Each row comes from the steps of one path. Every step used is in the known rows, and no mark comes twice. Write the path behind each row, first mark first.
Known rows:
guno ruke pazi suru faku: [-1.675 -1.312 -3.121 -0.236  0.291 -1.092 -0.094  1.681  0.252  2.484
  1.447 -1.733 -2.958  2.344 -0.942 -1.607  0.204]
suru guno ruke pazi: [-2.916 -1.167 -1.348 -0.769  1.063 -0.275  0.268  0.831  0.537  2.213
 -0.970 -1.478 -3.948 -0.789 -2.267 -1.014  0.289]
guno ruke pazi rifesof mitar: [-1.554  0.344 -0.641  0.939  1.923 -0.579 -0.542 -0.681  0.129  1.605
 -1.847  0.996 -3.289  2.356 -2.796 -3.155 -1.508]
mitar rifesof guno ruke pazi suru: [-0.615 -0.642 -3.339 -0.941  0.876  0.732  2.328  1.083  0.324  2.423
 -2.456 -1.410 -3.330  1.516 -1.248 -2.209 -0.871]
suru pazi rifesof: [-2.449 -0.842 -1.418  0.210 -0.028 -0.263 -0.272 -0.515  0.418  1.079
 -1.372 -0.385 -2.329  2.236 -1.514 -0.535 -1.530]
faku suru guno ruke pazi: [-2.282 -1.143 -0.511  0.364  0.769 -0.009  0.522  1.303  0.517  1.520
 -1.256 -2.013 -3.516 -1.479 -1.412 -0.786 -1.281]
rifesof mitar ruke: [-2.042 -0.738 -0.393  1.904  1.019  0.559 -1.933 -0.093  0.818  0.023
 -5.186  1.492 -0.185  0.963 -1.437 -1.822 -1.728]
suru pazi rifesof guno: [-1.095 -0.578 -1.474  0.428 -0.139  0.299  0.382 -0.550  0.358  1.547
 -2.040  0.066 -2.405  2.523 -1.565 -1.600 -2.329]
rifesof guno ruke pazi suru faku: [-0.271 -1.059 -3.169  0.104  0.188 -0.494  0.638  1.512  0.211  3.008
  0.695 -1.279 -2.924  2.632 -0.946 -2.700 -0.680]
pazi suru: [-1.325 -0.901 -1.848 -0.872 -0.638  0.023 -1.003 -0.033  0.791  1.199
  0.187 -2.093  0.068  1.532 -1.238 -1.758 -0.823]
rifesof guno ruke: [-0.532 -0.535 -1.153 -1.592  0.787 -0.440 -2.266  0.116  0.338  1.937
 -3.266 -0.203 -1.833  1.382 -0.279 -2.998 -1.307]
pazi rifesof mitar suru: [-0.372 -0.132 -0.152  1.813  0.866  2.053 -3.099 -1.258  0.694  1.075
 -2.788  0.626 -1.121  1.731 -0.877 -2.688 -3.067]
pazi rifesof: [-1.626 -0.219 -0.819 -0.527  0.648 -0.036 -1.752 -1.177  0.528  1.185
 -2.259 -0.861 -1.830  2.532 -1.449 -1.665 -1.125]
guno ruke pazi rifesof mitar suru: [-1.068  0.199 -0.773  1.723  2.420  0.947 -2.390 -0.556  0.104  2.076
 -2.072  0.859 -3.297  1.023 -1.466 -3.216 -2.528]
faku suru pazi rifesof guno ruke: [-0.379 -0.427 -0.751  0.802  0.133 -0.386 -0.344  0.676 -0.284  1.221
 -3.295  0.534 -3.040  2.650  0.325 -2.156 -3.588]
rifesof mitar suru: [-0.725 -0.867 -0.365  1.300  0.479  1.968 -3.387 -0.629  1.160  0.873
 -2.419 -0.184 -0.045 -0.616 -0.669 -2.104 -2.826]
rifesof mitar: [-1.282 -0.720 -0.365  0.607  0.080  0.520 -1.646 -0.801  1.193  0.455
 -1.934 -0.076 -0.083  0.781 -2.075 -2.065 -1.793]
faku suru guno ruke pazi rifesof mitar: [-1.251 -0.230  0.328  2.599  0.905  0.496  1.306  0.537  0.207  0.987
 -2.043  0.446 -3.993  1.496 -2.327 -2.159 -2.507]
faku suru pazi: [-2.211 -1.584 -0.734  0.620 -0.682 -0.083 -0.480  0.519  0.841  0.279
 -1.302 -1.878 -0.808 -0.904 -0.625  0.206 -2.913]

Write each row's path:
[-2.004 -0.570 -1.330  0.520  1.787  1.217 -1.175  0.356  0.030  2.823
 -1.868 -0.790 -5.061  0.271 -1.068 -1.669 -0.984] -> mitar suru guno ruke pazi rifesof
[-0.217 -1.431 -4.046 -0.105  0.259  0.739  2.536  2.041  0.390  2.665
 -1.990 -1.252 -4.178  3.133 -0.514 -1.367 -0.442] -> mitar rifesof guno ruke pazi suru faku
[-1.667  0.316 -1.412  1.717  2.499  0.363  0.304 -0.766  0.230  2.008
 -4.533  0.454 -3.063  1.560 -2.409 -2.525 -1.768] -> mitar ruke pazi rifesof guno
[-1.619 -0.003 -0.240  2.429  1.384  0.584 -1.637 -0.748  0.318  0.211
 -5.713  2.299 -1.356  3.291 -1.536 -2.358 -2.033] -> pazi rifesof mitar ruke
[-0.990 -0.467 -1.575 -0.222  0.419 -0.536 -0.583  0.225 -0.294  1.953
 -3.031  0.951 -3.399  3.458 -0.520 -2.401 -1.959] -> suru pazi rifesof guno ruke
[-0.984  0.302 -1.359  0.381  1.534  0.316  0.640 -1.387  0.577  2.332
 -1.356 -1.027 -2.916  1.392 -3.107 -2.697 -1.817] -> ruke pazi rifesof guno
[-1.794 -0.236 -0.521  1.531  1.186  0.377  1.081  0.110  0.222  1.739
 -1.798  1.002 -4.377  2.177 -3.126 -2.387 -0.897] -> suru guno ruke pazi rifesof mitar
[-1.632 -1.461 -1.661 -0.447 -1.416  1.151  0.556  0.674  0.893  1.308
  0.267 -2.164 -1.007  1.223 -1.603 -0.994 -0.203] -> pazi suru guno
[-2.035 -0.531 -2.392 -1.110  0.837 -1.038 -0.169  0.661  0.174  2.284
  0.843 -1.872 -2.011  0.816 -1.805 -2.449 -0.238] -> guno ruke pazi suru
[-0.543 -0.556 -0.187  1.639  0.595  2.056 -2.510  0.343  0.120  1.474
 -3.660  1.635 -3.294  2.282 -0.225 -2.604 -2.091] -> pazi rifesof mitar suru guno ruke
[-1.097  0.062 -0.644  2.478  1.764  1.961 -1.417 -1.325  0.745  1.730
 -1.159 -0.054 -2.203  0.198 -2.488 -2.569 -2.905] -> ruke pazi rifesof mitar suru
[-2.708 -0.508 -0.799  2.546  2.016  0.400 -0.220 -0.292  0.894  0.778
 -3.594  0.726 -1.349 -0.620 -3.060 -1.775 -1.566] -> rifesof mitar ruke pazi
[-2.343 -1.280 -2.100  0.187 -0.452  0.863  2.321  0.612  0.947  2.046
  1.856 -2.874 -2.027 -0.288 -3.151 -0.874 -0.058] -> ruke pazi suru guno
[-2.714 -0.606 -1.543 -1.234  1.866 -1.190 -1.281  0.072  0.456  2.132
 -1.007 -1.493 -2.781 -0.470 -1.937 -1.818 -0.263] -> guno ruke pazi
[-0.153  0.211 -0.992 -0.984  1.077 -0.484 -1.923 -0.469 -0.141  1.966
 -3.710  0.594 -2.847  3.762 -0.489 -3.543 -1.666] -> pazi rifesof guno ruke
[-2.280  0.135 -1.408 -0.630  2.171 -1.151 -0.963 -0.516 -0.043  2.291
 -1.395 -0.654 -3.949  1.844 -2.066 -2.349 -0.607] -> guno ruke pazi rifesof
[-1.928 -0.429 -0.337  0.949  1.129 -0.136  0.792  0.708  0.068  1.586
 -1.714 -1.201 -4.579  0.952 -1.615 -1.304 -1.605] -> faku suru guno ruke pazi rifesof
[-1.946 -0.950 -1.534  0.848  0.338  1.280 -2.292 -0.381  0.357  1.667
 -1.765 -0.556 -2.304  0.719 -0.194 -0.628 -2.484] -> mitar suru pazi rifesof
